Each row was made from one walk, in order. Every step used is in the known rows, and no mark comes twice. Write each row's walk.
In the rows, 128 means zero.
Known rows:
fami tudup: [129 117 164 200 111 107 141 156 113 112 101 162 115 126 149 113 105 138
 112 105 116 180]
gurofu fami tudup nukifev rokifo: [131 182 163 155 123 109 121 162 148 120 106  95 129 128 104 107 128 139
 105 121 131 191]
tona gurofu fami: [134 140 132 206 133 113 132 145 120 141  70 101 172  82 109  63 186 143
 145 100  96 137]
tudup nukifev rokifo: [136 148 169 177  85  81 111 109 152 145 133 127 129 152 142 138  92 200
 137 130 104 188]
rokifo nukifev tudup fami: [125 124 152 129 115  85 129 115 147 158 100 201 127 166 154 134 138 175
 150 131 157 120]
tona rokifo: [105 108 160 218 128 116 114 130 114  96 105 158 112 109 145 126 128 153
 146  80 132 130]
gurofu fami tudup bana: [112 181 155 173 132 116 136 184 149 129 102 103 136 120 119 100 141 114
 105 125 115 166]
nukifev rokifo zisud nuza: [ 86  96 152 151  97  63 119 107 166 145  90 153 137 112 134 108 133 160
 139 158 139 158]
nukifev rokifo tona gurofu: [124 106 159 158 117 116 141 125 161 141 100 164 140 118 132  83 155 179
 172 133 110 153]
tudup fami: [129 116 173 197 112  94 104 169 148 141 123 128 122 149 163 109 117 168
 162 156 106 121]
nuza nukifev rokifo zisud: [ 87 142 125 156  88 141  97 128 198 144  88 120 112 161 121 129 117 140
 196 133 145 137]
tona rokifo zisud nuza nukifev tudup: [ 87 115 134 183 123 123 109 115 107 103  99 159 121 103 149 108 130 145
 140  90 138 103]
nuza zisud rokifo tona gurofu fami: [149 124 158 178 140 119 115  92 133 134  90  52 144 135 125  67  94 178
 192 113 164  95]
nuza zisud: [111 112 146 210 109  96  91 110 144 145  88  62 108 158 132 117 110 159
 193 100 146  96]
rokifo zisud nuza nukifev: [ 95 117 117 178 101 126 100 120 134 162  88 133 164 115 156  85 134 145
 133 135 146 106]
nuza nukifev: [113 151 113 206 103 161  85 143 180 141  79 104 123 168 131 129 118 143
 188 115 135 145]
tona gurofu fami tudup nukifev rokifo zisud: [137 155 149 169 119 111 156 143 101 129  97 114 162  79 116  59 162 143
 125 101  88 151]
zisud rokifo tona gurofu fami tudup: [173 118 171 167 149 134 152 110 117 121  99 145 177 100 138  48  94 185
 135 130 146 153]
bana tudup: [135  95 150 230 128 104 132 162 151 149  96 162 142 137 147 103 109 130
 168 100 134  76]
fami tudup nukifev rokifo: [145 147 177 176  95  95 145 140 115 110 131 151 112 138 151 124  79 166
 108 113  98 213]
zisud rokifo nukifev: [154 109 168 158 125  83 140  72 142 140  89 173 170 132 148 113  74 191
 134 142 197 163]
zisud nuza: [137 115 122 232 127  81 102 128 134 133  65 117 175 108 160  93 141 166
 109 148 118 194]

Which walk is each row?
[ 90 115 114 167 101 115  97 114 138 160  84 141 150 123 149  91 133 148
 135 134 140 105] -> rokifo zisud nuza nukifev tudup
[153 147 171 195  98 111 140 147  96 117 133 148 121 137 161 116  80 164
  99 100  98 194] -> fami tudup nukifev
[132 106 161 198 119  79 101  80 143 130  86  59 120 151 130 109  62 178
 190 117 170 115] -> nuza zisud rokifo
[165 150 152 171 139 183 147 156 102 148 120 141 177 106 145  37 167 173
 134  99 100 119] -> rokifo tona gurofu fami tudup nukifev
[123 140 164 144 124 122 164 150 159 132 112 153 142 112 133  75 153 158
 154 138  93 164] -> nukifev rokifo tona gurofu fami tudup bana
[109 138 142 136 110  86 148 109 150 168 101 209 139 159 159 140 139 165
 140 122 140 127] -> rokifo nukifev tudup bana
[129 126 158 160 120  73 127  70 146 140  95  92 125 163 144 119  65 178
 187 122 168 106] -> nuza zisud rokifo nukifev tudup bana
[136 182 159 170 127 120 117 166 136 126 106  93 135 128 111 102 129 138
  99 112 132 177] -> gurofu fami tudup nukifev
[140 115 160 172 122  85 117  69 140 138  88  83 134 156 139 112  70 180
 186 117 193 111] -> nuza zisud rokifo nukifev
[134 141 179 161  88  98 148 135 108 119 138 160 114 133 153 117  79 162
 105 113 105 188] -> fami tudup nukifev rokifo zisud
[118 145 167 200 106 105 166 173 117 121 126 163 123 126 173 114  96 129
 108 118  74 176] -> fami tudup bana
[ 94 117 138 195 123 135 112 122 103 105 104 151 134  95 156 102 130 142
 138  93 143 104] -> tona rokifo zisud nuza nukifev
[122 152 121 169 109 173 112 139 189 135  86 119 129 157 126 102 135 155
 207 127 120 152] -> nuza nukifev rokifo tona gurofu
[114 122 162 160 133 107 132 118 113 102 113 199 109 132 155 136 133 163
 150  90 150 113] -> tona rokifo nukifev tudup fami
[166 142 167 171 135 124 128  96 113 123 109  53 141 137 134  66  73 183
 175 106 150 114] -> nuza zisud rokifo tona gurofu fami tudup nukifev
[ 93 101 149 196 125 114 118 117  93 108 108 165 138  85 158  99 135 149
 123  93 142 103] -> tona rokifo zisud nuza
[149 161 148 183 126 107 154 147 108 120  90 106 160  85 113  66 161 147
 129 101  80 175] -> tona gurofu fami tudup nukifev rokifo
[158 125 158 226 116 108 131 152 135 153 127 149 151 149 159 108  83 156
 155  95 115  89] -> bana tudup nukifev
[ 95 119 122 161 103 114  97 127 137 158  94 136 147 128 158  88 129 150
 141 147 133  98] -> rokifo zisud nuza nukifev tudup fami
[117 118 140 136 114  88 130  98 147 162  84 208 133 160 141 139 145 171
 142 113 169 130] -> rokifo nukifev tudup
[103 131 155 165 129 107 145 114 115 109 113 204 117 126 158 141 133 155
 143  83 139 118] -> tona rokifo nukifev tudup bana
